What can hang from each mark
voru: kemi kozuv mobi
vebu: porim voru
mobi: porim voru
porim: mobi
kemi: kozuv
kozuv: talep voru
talep: kozuv

Each row was made from one small tree. The marks that hang from a mark follow it in brackets, in alphabetical order. Every link used is in the known rows. Write each row's tree.
Known rows
porim{mobi{voru{kemi kozuv}}}: -11.4  -8.1  12.7  19.3  -8.4   8.2  28.8 -16.3  -0.1  -9.9  36.8 -40.7  -9.3 -44.4  21.8 -19.0 -19.3   7.3  -6.2  45.5  22.3 -25.9  -9.7 -38.1 -14.5  -9.5 -15.2   7.3  48.8   7.1 -32.8
kemi{kozuv{voru}}:  27.4 -64.5  16.8  31.3 -35.7  15.4   8.6  -3.5  -6.6   8.1  33.2 -25.5  -7.1 -15.5  25.2 -25.9 -48.8  27.3  28.3   0.5  -9.7  -4.3   4.3 -29.9  23.5   2.5 -25.3 -16.6  25.0 -23.7 -12.5
vebu{voru{kozuv}}:   2.0 -42.7  -7.9  14.3 -30.1  22.3  17.5   7.7 -10.9  10.4  -7.7 -15.6  25.9  19.2  21.5 -31.5 -18.9  24.5  11.2  17.1  20.0   7.0   3.4 -15.5  28.6 -33.5  -7.7 -20.0  33.3   6.0 -20.8
kozuv{talep voru{kemi mobi{porim}}}:  48.4 -35.0  17.6  61.4  -5.6  32.9   2.1 -39.0 -21.8  -2.7  37.5 -17.2  -2.5 -48.5  24.5 -17.3 -66.5  36.0 -18.2  39.3 -17.4   2.9  -1.1 -37.5 -20.1 -21.0 -18.9  -7.6  15.1 -14.9 -14.0
porim{mobi{voru}}: -26.8 -15.6  21.5  17.6  14.4  -5.8  28.4  -2.2   8.6   9.6  11.5 -24.4 -14.1 -38.5  31.5  -6.1  -7.6  12.5  11.0  24.0  14.6 -12.7 -21.7 -35.4  15.4  12.0 -11.4  21.4  28.8  -3.4 -35.0
vebu{porim{mobi} voru{kemi kozuv{talep}}}: -23.8 -30.7   4.5  53.0 -41.6  -1.5  28.8 -16.8 -30.3 -28.1 -22.8 -21.1  -1.0 -10.1  -3.1 -38.3 -47.7  16.7 -12.6  26.3   4.9  14.1  28.1 -20.7   0.2 -42.7  -8.4  17.4  71.2  12.2 -38.8
porim{mobi{voru{kemi{kozuv}}}}:  -4.4 -22.2  16.1  38.5  -8.0  -4.1  27.2   0.6  -3.3 -10.5  37.7 -39.8 -30.0 -53.7  31.7  -5.5 -23.3   9.1  15.1  34.6   2.6 -29.3 -19.7 -46.1  -0.4  -5.5 -24.6  30.9  55.9   0.2 -34.8
talep{kozuv}:  21.3   1.0 -10.9   7.3 -12.4  17.0  38.7   2.0  17.5  23.4   7.1 -25.2  11.4  -8.9  32.7 -18.6 -35.3  16.9  -1.7  29.5  35.0 -13.4  10.2  -9.9  28.2   1.7 -14.4  -7.7   5.3  -9.0  -0.5
vebu{voru}:   0.9 -38.0   5.4  21.4  -0.1  10.1  17.5  18.7  -7.0   9.8 -16.9  -6.7  10.3  13.3  25.5 -14.7  -8.9  22.7  14.5  18.4   5.5  11.0 -11.6 -22.6  30.4 -20.9  -4.0  -1.4  28.5   2.7 -26.7
kemi{kozuv}:  21.9 -34.3  -8.4  23.4 -40.8   9.0  14.4  15.3   4.3   9.7  14.4 -25.7   6.2  -6.0  18.7 -13.5 -21.8  24.8  37.8  -2.9  -8.4 -10.8 -14.0 -17.7  20.1   3.2 -18.4  -3.6  23.7 -18.9 -10.9
voru{kemi}:  33.1   5.7   8.7  19.4  -4.0  17.2  17.7  -1.6   0.4 -16.1  23.4 -19.4   4.6 -15.5   0.9  -5.5 -10.5  11.3  -2.4  46.1  -2.4 -15.5 -21.0 -23.9 -28.9   4.2  -5.1  -9.1  25.1  -2.9 -16.0
kozuv{talep voru{kemi mobi}}:  48.1 -28.3  34.7  61.6  -0.2  25.9  10.9 -40.4 -26.5  -8.4  34.2  -8.7  -6.1 -53.1  13.1 -28.4 -58.3  38.0 -38.1  36.8 -17.6   8.0   7.9 -41.9 -30.8  -6.9 -21.7   3.0   0.6 -17.6 -12.8
vebu{porim voru{kemi kozuv{talep} mobi}}:   2.6 -23.4   0.0  75.6 -39.4  17.6  14.3 -22.0 -41.4  -0.8 -22.1 -34.6  30.7  -8.3   2.4 -39.9 -43.2  33.1  -4.5  43.0  -3.1  11.1  12.5  -5.7  10.5 -64.2 -16.0  18.2  55.6  -4.9 -48.5
voru{mobi}:  13.9   7.6  -1.3  33.2   0.0  20.8  17.7 -18.3 -12.9  26.5  -0.7 -28.4  31.1 -17.1  26.4  -0.5  -0.7  44.6   8.1  28.4   9.8   0.5 -38.9  -2.2  11.8  -0.5  -8.6   9.2  -3.6 -17.8 -35.7
kemi{kozuv{talep voru}}:  36.5 -75.7  19.1  41.8 -41.9  11.5   5.5  -3.1  -2.6   1.7  30.4  -2.6 -16.6 -27.5  15.0 -39.8 -69.7  27.9   9.1 -14.9 -27.5   8.4  28.4 -47.3  11.9   4.8 -29.5  -9.9   9.3 -28.1   8.5
kozuv{talep voru}:  29.9 -56.1  33.1  27.4  -9.8  16.4   8.5 -17.4   2.4   1.3  17.9  11.3  -7.9 -25.6   4.7 -39.2 -58.8  21.7 -18.3   3.7 -18.2  18.1  29.9 -48.6  -2.2  17.6 -15.9 -19.6  -8.3 -22.5   8.7
kemi{kozuv{talep voru{mobi}}}:  37.4 -60.5  15.0  61.6 -35.3  20.4   7.1 -20.1 -20.5  15.5  27.0 -15.2  -5.1 -41.2  28.8 -34.0 -65.5  48.0   4.6  -6.8 -22.0  10.5  12.3 -37.2  15.6  -9.7 -33.0   6.7   2.5 -31.7  -6.9

Write each row's tree
 14.1  -4.8 -32.5  26.6 -35.1  41.4   6.3 -30.8  -8.7  37.5  12.9 -51.1  51.3  -6.6  33.4  -9.4 -23.6  45.5  28.3  27.9  24.5 -12.2 -33.6  12.3  21.2 -31.3  -7.4 -24.6  19.4 -10.2 -31.8
voru{kozuv mobi{porim}}
 34.2  10.0 -28.1  38.6 -34.3  46.3   7.8 -35.2 -19.7   9.8  32.8 -57.2  40.3 -18.5  25.8  -5.7 -27.5  35.8  12.7  55.3  20.3 -24.4 -37.3   4.1 -14.7 -42.4 -10.9 -20.2  39.2   0.0 -34.1
voru{kemi kozuv mobi{porim}}
 29.3 -56.6  -0.8  50.8 -33.4  27.8  -0.6 -20.8 -20.4  29.8  32.9 -45.9   6.4 -24.4  48.6  -9.4 -51.0  44.9  41.7   9.3  -3.7  -7.7 -21.5 -15.0  39.4 -22.9 -24.7  -9.4  30.4 -24.8 -30.9
kemi{kozuv{voru{mobi{porim}}}}
 37.3 -68.3   1.8  62.5 -40.0  26.2  -2.1 -18.3 -18.4  22.8  30.5 -25.7  -2.2 -36.7  39.5 -24.4 -72.3  46.7  22.7  -6.3 -21.2   4.3   2.8 -32.6  27.5 -20.7 -31.5  -1.2  15.4 -27.3 -10.4
kemi{kozuv{talep voru{mobi{porim}}}}
 48.8 -10.5  -4.0  70.1 -31.9  19.6  14.3 -11.8 -24.9  -3.7  28.8 -26.1   4.1 -47.2  19.7 -13.2 -39.9  43.8  -3.1  23.4 -21.4 -10.6 -15.5 -26.9 -21.8 -21.1 -28.6  24.3  17.2 -18.8 -15.2
voru{kemi{kozuv{talep}} mobi}
-23.5 -42.1  -4.7  33.2 -42.9  10.3  15.0   0.5 -16.4  15.2 -33.8 -34.0  33.9  29.8   3.0 -37.4 -26.6  14.8  32.4  21.0  12.2  10.0  13.7   3.8  48.1 -41.0  -6.4  -9.0  60.5  -3.2 -47.1
vebu{porim voru{kozuv}}
 33.5  18.3  -9.7  38.8 -28.8  36.3  20.0 -36.3 -24.4   1.5  28.8 -46.1  37.6 -23.2  13.9 -16.7 -18.2  39.2 -11.9  53.5  18.4 -18.4 -24.9  -2.3 -27.9 -27.4 -14.0 -10.4  20.8  -4.4 -31.6
voru{kemi kozuv mobi}
 46.9 -26.4  -0.4  44.4 -39.9  10.2  12.9  11.2  -0.5 -22.5  30.6 -10.9  -9.4 -30.6   1.6 -23.0 -44.8  17.8   1.5  14.2 -27.9 -11.9   4.8 -41.2 -25.5  -3.5 -23.7   5.1  24.4 -12.8   4.4
voru{kemi{kozuv{talep}}}
 33.9  16.2 -11.8  45.0  -1.4  32.3   8.0 -23.2 -17.1   9.3  25.1 -46.4  22.4 -26.9  30.0  14.7 -13.9  33.6  16.5  56.5   6.2 -21.0 -55.1  -3.6 -12.1 -27.7  -6.6  -1.2  31.2  -3.8 -39.8
voru{kemi mobi{porim}}
-33.0  -6.4  13.7  37.3 -23.4  -1.9  24.6 -21.0  -5.4  -3.0   8.2 -56.5   1.9 -29.8   1.3 -22.7 -25.9  -2.0  19.7  48.1  12.8 -21.1  -1.8 -15.5   5.0 -13.0 -12.8  15.2  70.2  -2.7 -55.9
vebu{porim{mobi{voru{kemi kozuv}}}}
 22.2 -15.4 -31.7  37.1 -42.4  37.6   4.7 -28.8  -4.8  28.4  12.0 -30.1  42.6 -17.7  24.4 -23.6 -43.2  48.1   8.2  12.3   6.4   2.1 -11.6  -3.2   8.2 -29.6 -12.1 -17.2   5.0 -15.6 -11.7
voru{kozuv{talep} mobi{porim}}
 39.9  -7.9 -23.0  60.0 -32.0  30.4   4.3 -11.4 -22.6  11.4  34.1 -57.0  15.5 -31.0  40.2  10.9 -30.1  39.4  36.9  38.7  -4.4 -27.5 -48.9  -7.7   2.9 -38.9 -21.3   7.9  46.2 -10.4 -38.1
voru{kemi{kozuv} mobi{porim}}
-13.6 -36.4  -7.4  65.8 -40.6  15.2  14.0 -19.0 -31.9  23.7 -38.4 -27.4  38.0   2.3   8.9 -41.2 -40.4  39.9  11.4  16.4   3.0  24.1  15.2   0.8  41.8 -52.7 -14.3  15.2  39.4 -11.2 -44.4
vebu{porim voru{kozuv{talep} mobi}}
 42.2  -5.1  16.6  45.2   0.5  33.4  33.4 -36.2 -19.8  14.7  37.6 -42.4  -0.6 -43.2  49.2 -22.7 -60.2  31.1 -31.8  63.9  34.0 -18.3  12.4 -19.5   7.7 -22.9 -24.2  -2.0  14.8  -8.8 -19.4
talep{kozuv{voru{kemi mobi}}}
-47.4 -28.4   9.1  39.8  -9.4 -12.3  29.3  -2.1 -22.2   0.9 -46.4 -24.1   0.5   7.1  15.3 -10.4 -13.5  19.8  23.9  16.6  11.3  17.7  -6.5  -2.7  46.6 -21.3   0.1  28.1  61.5   3.9 -59.7
vebu{porim{mobi} voru}
 25.1 -43.7  -4.0  40.4 -17.0  17.5  -4.4  22.7  11.6  11.7  51.2 -54.2  -8.2 -33.6  35.8  -5.7 -35.5  -1.9  57.7  44.4  -9.8 -45.3 -30.9 -41.3  19.7 -33.4 -25.3  -2.6  68.7  -7.0 -30.5
mobi{porim voru{kemi{kozuv}}}
-27.7 -19.1   8.2  10.5 -10.9   3.2  28.5 -13.9   8.1  10.9  20.7 -34.6   0.6 -31.6  27.5 -21.2 -17.3  13.8   7.5  24.9  25.1 -15.2  -8.0 -30.8  13.7   1.5 -14.6   5.9  35.5   0.6 -32.8
porim{mobi{voru{kozuv}}}
 31.8 -53.5  -1.8  49.4 -22.4  12.9  -5.5  22.2  14.2   6.7  49.5 -36.9 -14.8 -44.7  27.3 -17.3 -52.6   0.9  42.0  32.5 -25.5 -32.5 -10.0 -54.7   9.4 -30.5 -30.2   3.3  57.0 -10.2 -12.7
mobi{porim voru{kemi{kozuv{talep}}}}
 18.9 -27.3  -8.0  21.1 -19.8  29.9  -0.2  -1.1  14.5  12.8  49.4 -54.9  16.4 -23.4  24.0 -19.5 -34.7  -5.8  34.9  59.8   8.7 -39.5 -19.0 -32.9   4.1 -35.9 -15.9 -27.8  62.1   2.7 -29.0
mobi{porim voru{kemi kozuv}}
 29.9 -39.4  29.2  51.5  -1.2  24.2  10.4 -35.8 -19.1  15.2  16.3  -2.2   5.6 -40.4  21.8 -30.7 -56.3  45.8 -22.9  12.6 -13.2  21.6  11.6 -35.7   0.4   4.3 -20.4   0.0 -16.8 -26.7  -9.5
kozuv{talep voru{mobi}}
 25.9 -29.3  13.2  30.8 -19.3  16.8  10.1   0.1  13.6  -4.4  41.8 -22.7   5.1 -41.3   2.1 -44.4 -42.7  -1.0  -8.6  43.8  -6.2 -22.4  16.7 -55.1 -22.4 -17.0 -24.6  -8.9  30.2  -5.1  -5.7
mobi{voru{kemi kozuv{talep}}}
 43.2 -18.6  19.1  23.6  -5.0  26.9  32.4 -18.1  -1.4  -2.2  39.0 -30.7 -11.0 -26.2  34.0 -28.7 -65.1  10.2 -25.2  56.0  28.3 -18.5  27.3 -31.3   2.9 -11.1 -23.1 -17.3  20.2  -4.5  -1.8
talep{kozuv{voru{kemi}}}
 37.3 -22.0  18.0  49.2   1.9  37.9   2.4 -40.2 -27.9   7.8  39.5 -42.2   7.6 -34.8  35.0  -1.4 -41.2  34.1   5.2  56.2   1.7 -12.7 -28.5 -19.7  -5.5 -24.7 -14.4 -15.9  31.2  -9.5 -36.6
kozuv{voru{kemi mobi{porim}}}
 43.2 -12.2   2.1  45.1  -3.0  40.1  23.2 -34.4 -16.1  20.0  43.0 -51.5   1.7 -39.3  57.0 -12.4 -67.4  29.4 -11.2  64.6  35.4 -23.8   0.5 -14.0  18.8 -36.4 -22.4 -10.3  27.4  -4.1 -23.3
talep{kozuv{voru{kemi mobi{porim}}}}
-11.0  -2.8  25.6  27.4  16.7  -2.6  27.5  -7.2   2.8 -10.9  28.0 -31.6 -23.5 -49.8  26.4  -2.2 -11.4   5.6  -1.9  49.0  10.5 -22.5 -24.1 -43.5 -12.5   3.2 -13.8  23.9  44.3   4.8 -37.8
porim{mobi{voru{kemi}}}
 -4.5 -17.0  14.1  29.0 -12.4   5.0  26.5 -15.7   4.0 -16.4  33.6 -23.3 -14.6 -54.8  15.8 -30.3 -38.7  10.4 -21.8  34.9   7.6 -14.5   8.2 -51.3 -24.9  -6.0 -19.6  11.7  37.1   5.2 -17.6
porim{mobi{voru{kemi kozuv{talep}}}}
